Each row was made from one small tree. The marks that hang from a mark follow it in brackets, in the order of their numbers. Every link used is in the known rows. Write each row's tree.
Known rows
z448[z207 z231 z627]: [  3.6   3.8  -9.2  16.3 -11.5  11.4  19.5 -11.9   6.4 -22.7  24.3  -2.7
 -22.4  16.5   1.8 -36.9  15.5]
z55[z231]: [ 17.2  34.7  39.0 -14.6 -55.3  -9.1 -19.2  11.9  10.8  -0.3 -44.0  -7.5
  17.1  16.0  19.7 -33.5 -14.8]
z490[z448]: [ 41.1  11.9  35.2 -22.4  -6.7 -15.0 -20.1   2.2 -14.7  -4.2 -18.9  26.2
  23.0   4.2  11.5 -22.1  -7.3]
z231[z306[z627]]: [  4.9  -8.1  34.3   1.3  -6.6  -4.1 -20.9  -7.3  15.3   7.7 -45.2  -1.9
  10.0 -12.3  -2.5  27.4 -51.5]
z207[z448[z231 z543 z627]]: [-13.3  -8.9 -26.9   4.7   2.3   2.7   7.5  -8.4 -11.0   1.3  12.9   8.9
   4.7  -3.9 -15.4  -2.1  19.8]
z448[z207 z231[z306] z543 z627]: [  0.0  -3.1 -25.3  28.5  12.1  19.9  26.1 -23.2   9.5  -4.9  25.5  10.7
 -34.9   5.1 -15.9  -7.0  -2.9]
z306[z231 z627[z448[z207]]]: [-14.1  -5.9  -3.1  -7.0  -1.8  -3.8 -19.4  38.5  -8.4   5.0  11.4 -29.1
  11.6  10.0  19.3 -18.0  21.2]
z490[z448[z231 z543]]: [ 18.6  20.1   5.9 -26.0   1.4 -12.2  -5.4   3.3 -21.8  -3.3  18.0  16.4
   5.9  -1.2   5.8 -11.0  15.5]
z627[z448[z207 z231[z306] z543]]: [  0.6   1.0 -30.2   1.8  26.0  11.5  29.6   2.1   2.1  -3.7  27.8 -13.7
 -18.5  12.3 -14.3  -4.0  30.2]
z448[z543 z627]: [ 25.1  -3.8  25.9   7.0 -25.2   4.7   0.3 -15.9  -5.3   9.9 -13.7   9.8
  -2.1  -4.9  -5.4  -1.0 -14.3]
z55[z231[z306[z627]]]: [-15.8  17.2  29.9   1.0 -37.2  -6.8 -26.2   5.8  25.1  10.8 -57.3  -2.2
  14.2  -2.5  15.1  11.5 -44.5]
z231[z306[z627[z448[z543]]]]: [ -8.3 -17.1   7.8  -2.7   9.0  -2.4  -3.8   2.5   1.3  21.9 -25.4  -9.9
  12.2 -16.9  -7.4  46.0 -10.3]
z207[z448[z231[z306] z543 z627]]: [-15.6 -14.8 -37.3  20.5  17.6  10.0   9.2 -16.0   2.9   5.7   3.5  20.0
  -1.2  -7.6 -27.0  14.1  -2.1]
z207[z448]: [ 19.3  -4.5  15.8 -16.5  -0.8  -9.3 -12.3   4.9  -4.7  -3.7 -29.3   4.6
  29.9   4.4  -7.7 -13.5  -6.6]
z306[z627]: [  7.5  -3.4  46.4 -14.9 -24.2 -12.8 -22.7   0.7   2.8   3.8 -33.0 -12.6
  17.0  -9.6   9.3  12.5 -29.7]
z207[z448[z231 z627]]: [-12.1  -8.4 -21.1   9.2  -4.0   1.7   2.9  -5.3  -1.5 -11.2   2.9   7.0
  13.1   3.1  -8.1 -16.7  15.1]
z55[z231[z306[z627[z448]]]]: [-26.8   7.8   9.3  -0.4 -26.8  -6.9 -14.9  18.2  18.9  13.5 -47.7 -12.1
  24.4   0.7  17.0  13.4  -7.0]
z823[z231[z306[z627[z448]]]]: [ -6.1   2.0   2.6   2.7  -3.9  -6.0 -15.7  22.7  19.4  -1.2 -49.9  -7.6
  29.2 -28.5  11.3  54.8 -14.0]
z306[z231 z627]: [ -0.2   4.1  35.6 -12.4 -31.2 -10.3 -47.9  28.3  -4.4  12.5 -23.9 -21.7
  20.5  -6.1  15.6  -4.8 -31.1]

Which tree is each row?
[  2.4  -0.6  -9.3  21.9  -7.7  15.2   7.0 -21.1   8.1   5.2  -2.8   9.2
 -17.8  -7.2 -16.8   9.6 -17.9] : z448[z231[z306] z543 z627]
[ 13.9   9.3  -3.5   6.7   9.8  10.7  14.4  -7.6  16.4 -18.2   8.2  -6.7
 -20.5  15.5  -8.8 -20.5  -9.9] : z448[z207 z231[z306]]
[-13.3  -8.5  -8.5 -11.5   4.7  -3.8 -12.6  35.9 -17.1  17.2  22.0 -27.3
   5.1   2.4  11.8  -4.5  24.8] : z306[z231 z627[z448[z207 z543]]]
[-17.2  -1.4   7.9  -1.2   0.7  -1.1  -8.4  -7.5   8.4  10.1  -9.3 -12.2
  -7.0 -18.2  -9.4  37.2 -28.9] : z448[z231[z306[z627]] z543]
[-19.1  -6.4 -11.0   5.2  19.8   5.9   9.2  -8.9   9.8  -0.1  17.8 -11.1
 -25.1  -5.7  -8.5  22.1 -13.5] : z448[z207 z231[z306[z627]] z543]
[-28.3  -8.9 -20.6 -12.0  12.5  -3.6  20.7  12.1  -8.9  -1.1  38.4 -31.3
  -9.7   2.3   5.2   9.2  44.2] : z306[z627[z448[z207 z231 z543]]]
[  4.8   9.0  -3.8 -19.8  -8.8  -3.8  11.4  11.9 -12.3   1.5  12.3 -26.3
   4.8   2.8  -2.1  -5.0  37.2] : z627[z448[z231 z543]]
[  7.4 -18.9  -3.2   4.4   1.4   1.5   2.2 -10.5 -11.0  11.2 -11.3  20.4
  14.8  -6.1 -15.8   2.2   1.8] : z207[z448[z543 z627]]
[-26.9  -7.3 -15.1  -9.8   6.8  -3.5  15.5  14.6   0.0 -14.5  25.6 -33.6
  -0.6  10.8  12.9  -6.3  41.5] : z306[z627[z448[z207 z231]]]
[ 16.4  16.4 -11.8 -18.8  21.2  -4.2  12.4   1.9 -21.6 -13.6  47.0  17.7
 -11.3  12.5   6.8 -26.3  31.0] : z490[z448[z207 z231 z543]]
[-15.5  -0.3  12.4   1.8  -6.6  -1.4 -13.6  -5.0  16.0  -1.4 -20.2 -13.8
   1.5 -10.9  -1.5  24.1 -32.5] : z448[z231[z306[z627]]]
[ 38.4   7.9  11.3 -19.8  19.2  -8.5   4.5  -1.6 -22.8  -2.8  20.8  29.2
  -2.5   9.5   6.4 -21.6  12.1] : z490[z448[z207 z543]]
[-10.1 -22.2  -8.8   2.6  28.1   3.4  12.9   2.2   2.6  11.7   2.2  -8.0
  -6.1  -4.2  -5.7  28.6   5.0] : z231[z306[z627[z448[z207 z543]]]]
[-15.0  -1.4 -20.9  -2.8  40.6  -4.3   3.9  -4.7  -6.3  -2.4  32.9  21.4
 -14.5  -6.7   1.8  19.1   0.1] : z490[z448[z207 z231[z306[z627]] z543]]
[  3.6   0.0 -36.5  22.8  31.3  10.9  19.0 -18.8  -6.5  -7.3  39.8  43.1
 -24.8   4.2  -6.1 -10.4  13.4] : z490[z448[z207 z231[z306] z543 z627]]
[  3.6   2.4  -1.1  25.7 -14.3  14.4   2.7 -18.6  17.6  -8.4 -15.5   7.0
 -10.1  -0.9  -8.8  -4.4 -21.4] : z448[z231[z306] z627]
[  2.9   1.4 -15.1  13.6  -5.4  11.5  24.9 -15.2  -3.5 -10.1  36.8  -1.2
 -29.2   9.8  -4.2 -22.6  17.7] : z448[z207 z231 z543 z627]
[ 27.1  -1.6   2.4   8.3   9.4   0.2   5.6 -11.0 -11.6 -14.3  15.5  40.1
  -1.3  13.1  12.8 -37.5  11.7] : z490[z448[z207 z627]]
